What can hang from each mark
gilot: beloni libivim
gozino: beloni biba gilot libivim netale
libivim: gilot gozino suzen
beloni: gilot
miseko: suzen

Every row comes from one small tree of marks. Brackets hold a mark, then the marks that hang from it, in alphabetical order. Every link used is in the known rows. Which tree was each row made from?
Known rows
[gozino beloni biba gilot [libivim suzen] netale]: -0.46; -5.58; 1.04; 3.85; -2.19; -2.05; -3.70; 6.25; -6.26; 4.17; 0.85; -1.62; 2.27; 0.75; -2.23; 2.20; -3.36
[gilot beloni [libivim suzen]]: -2.34; 0.66; -1.18; 0.13; -0.35; 1.69; 1.92; -1.06; 2.89; -3.14; -2.73; -1.54; 1.22; -0.02; -1.30; 0.43; 2.04
[libivim [gozino [beloni gilot] biba netale] suzen]: -0.54; -1.32; 1.82; 0.96; 1.57; -2.94; -1.21; 4.48; -3.92; 1.22; -1.55; 0.35; -1.09; 1.80; 0.81; -0.86; -2.25
[gilot beloni [libivim gozino suzen]]: -4.31; 2.07; -1.84; -0.54; 1.24; 1.20; 2.54; -1.98; 3.79; -4.41; -3.81; -2.74; 2.13; 0.10; -0.08; -0.53; 2.85
[libivim [gilot beloni] [gozino biba netale]]: -2.92; 0.01; -2.35; 1.24; 2.92; -1.22; -0.84; 2.72; -1.40; -1.40; -1.87; -0.28; -0.47; -1.82; -0.31; 0.77; 1.58
[gozino biba [gilot libivim] netale]: 0.07; -3.10; -1.20; 0.98; -2.92; -2.83; -2.30; 3.62; -2.49; 1.91; -1.28; 0.74; -0.41; 0.36; -1.93; 0.95; -1.80
[gozino beloni biba netale]: 1.17; -6.00; 1.30; 2.51; -2.19; -4.51; -0.54; 4.87; -3.37; 4.16; 0.99; 2.48; -1.58; -0.98; -2.43; -0.94; -0.95
[beloni [gilot libivim]]: 0.56; 0.43; -1.55; -0.98; -2.16; 1.79; 0.34; 1.28; 2.32; -2.61; 0.36; 2.62; -3.58; 0.03; -0.49; -1.46; 0.02
[gilot beloni [libivim [gozino biba]]]: -3.79; -0.59; -2.99; -0.31; -0.24; -0.60; 1.39; 0.11; 3.05; -2.00; -2.15; -1.65; 2.27; -1.74; -2.70; -0.55; 3.36
[gozino libivim netale]: -0.01; -4.36; -0.41; 1.24; -3.51; -1.26; -0.94; 2.85; -0.92; 0.82; 1.65; 3.81; -2.89; -0.64; -0.87; -0.76; 0.22
[miseko suzen]: 1.03; -0.98; 0.23; 1.95; -3.08; 0.29; 0.41; 0.58; 1.85; -5.44; -1.09; 3.73; -3.65; 0.94; 2.06; 0.09; 0.92
[gilot beloni [libivim [gozino biba netale] suzen]]: -4.06; -0.70; -0.46; -0.23; 1.14; -1.87; 0.44; 0.74; 0.50; -0.83; -4.08; -2.28; 2.43; 0.10; -2.03; 0.33; 1.51
[beloni [gilot [libivim [gozino biba] suzen]]]: -2.08; 2.57; -0.94; -1.27; 0.77; 0.04; -0.82; 2.19; 1.05; -3.04; -1.98; 0.50; -0.71; 1.40; 1.15; 0.32; -0.89
[gozino beloni biba libivim]: -1.00; -5.75; -0.57; 3.05; -3.13; -1.57; -1.46; 4.99; -1.28; 2.45; 3.60; 0.85; 1.51; -2.11; -3.08; 0.54; 0.40
[libivim gilot]: -0.91; 2.26; -2.43; 1.26; 0.73; 1.31; 0.10; 1.21; 1.21; -3.96; 0.19; 2.98; -3.24; -1.22; 3.08; 0.68; 0.96
[gilot beloni libivim]: -1.56; -1.07; -2.46; 0.02; -1.87; 1.46; 2.36; -0.93; 3.57; -2.35; -1.12; -0.44; 0.08; -1.65; -2.96; -0.86; 3.06
[gozino [gilot libivim]]: -0.30; 0.28; -2.71; 0.66; -2.76; 0.85; 0.26; 0.02; 1.29; -2.54; -1.07; 0.39; -0.74; 0.37; 0.44; -0.22; 0.06

Which tree is each row?
-0.85; 1.62; -3.70; 0.71; -0.19; 1.06; 0.92; -0.57; 0.48; -3.69; -2.17; -1.22; -0.32; 0.56; 1.55; -1.59; 1.77 => [libivim [gozino [gilot beloni]]]
-2.25; -3.15; 1.08; 3.19; 0.48; 0.46; -1.25; 3.93; -3.06; 0.56; 1.27; -0.23; -0.20; -1.43; -0.55; 1.42; -1.09 => [gozino beloni [libivim gilot suzen] netale]
0.31; -5.54; 2.25; 2.32; -1.61; -1.60; -3.34; 7.37; -5.40; 3.88; 2.15; 0.63; -0.30; 0.49; -3.15; 1.00; -3.38 => [gozino [beloni gilot] biba [libivim suzen] netale]
-3.34; -1.03; 1.16; 0.39; 0.42; -1.95; 2.24; -0.10; 1.11; -0.79; -2.77; -0.86; 0.56; 0.08; -0.10; -1.79; 0.48 => [gilot [libivim [gozino beloni netale] suzen]]
-1.50; 0.44; -0.86; 1.16; 1.56; -1.96; -1.75; 2.52; -3.93; -0.55; -4.20; -2.21; 1.30; 2.39; 1.32; 1.10; -0.97 => [libivim [gozino biba [gilot beloni] netale] suzen]
-0.55; -1.45; -2.27; 1.12; -0.27; -2.22; -1.22; 2.65; -3.11; 0.16; -2.40; -0.88; 0.17; 0.69; -0.64; -0.43; 0.13 => [libivim [gozino biba [gilot beloni] netale]]
-1.85; 3.38; -1.02; -1.54; 0.65; 1.53; 0.65; 0.32; 2.32; -4.34; -2.07; 0.68; -1.93; 1.61; 2.11; -1.02; -0.33 => [beloni [gilot [libivim gozino suzen]]]
-0.29; 2.19; -0.44; -1.05; -0.69; 1.92; -0.07; 1.18; 1.45; -3.24; -1.10; 1.63; -2.64; 1.47; 0.93; -0.15; -1.04 => [beloni [gilot [libivim suzen]]]
-1.44; -1.86; -0.94; 1.66; -0.16; -2.92; 0.87; 2.53; 0.05; -0.13; -0.03; 0.85; 0.25; -0.95; 0.34; -1.66; 1.20 => [libivim [gozino beloni biba]]
-2.76; -3.89; 0.07; 0.61; -1.07; -3.74; 1.09; 1.92; 0.54; 1.42; -1.05; 0.17; 0.83; -1.65; -2.82; -1.87; 0.79 => [gilot [libivim [gozino beloni biba netale]]]
-2.91; -0.83; -0.35; 3.22; 0.81; 2.23; -0.76; 2.77; -0.61; -1.88; 1.67; -0.98; 1.07; -1.62; 0.65; 1.93; -0.22 => [gozino beloni [libivim gilot suzen]]
-0.86; -0.39; 0.64; 1.88; 0.79; -1.67; 0.40; 1.30; -3.25; -0.36; -2.81; -1.43; -0.28; 2.29; 2.58; -1.31; -1.69 => [libivim [gozino beloni gilot netale] suzen]
-0.10; -4.43; 0.97; 3.44; -2.39; -0.25; -1.80; 3.59; -4.70; 2.02; 0.69; -1.24; 0.67; 0.92; -1.01; 0.39; -2.59 => [gozino beloni gilot [libivim suzen] netale]
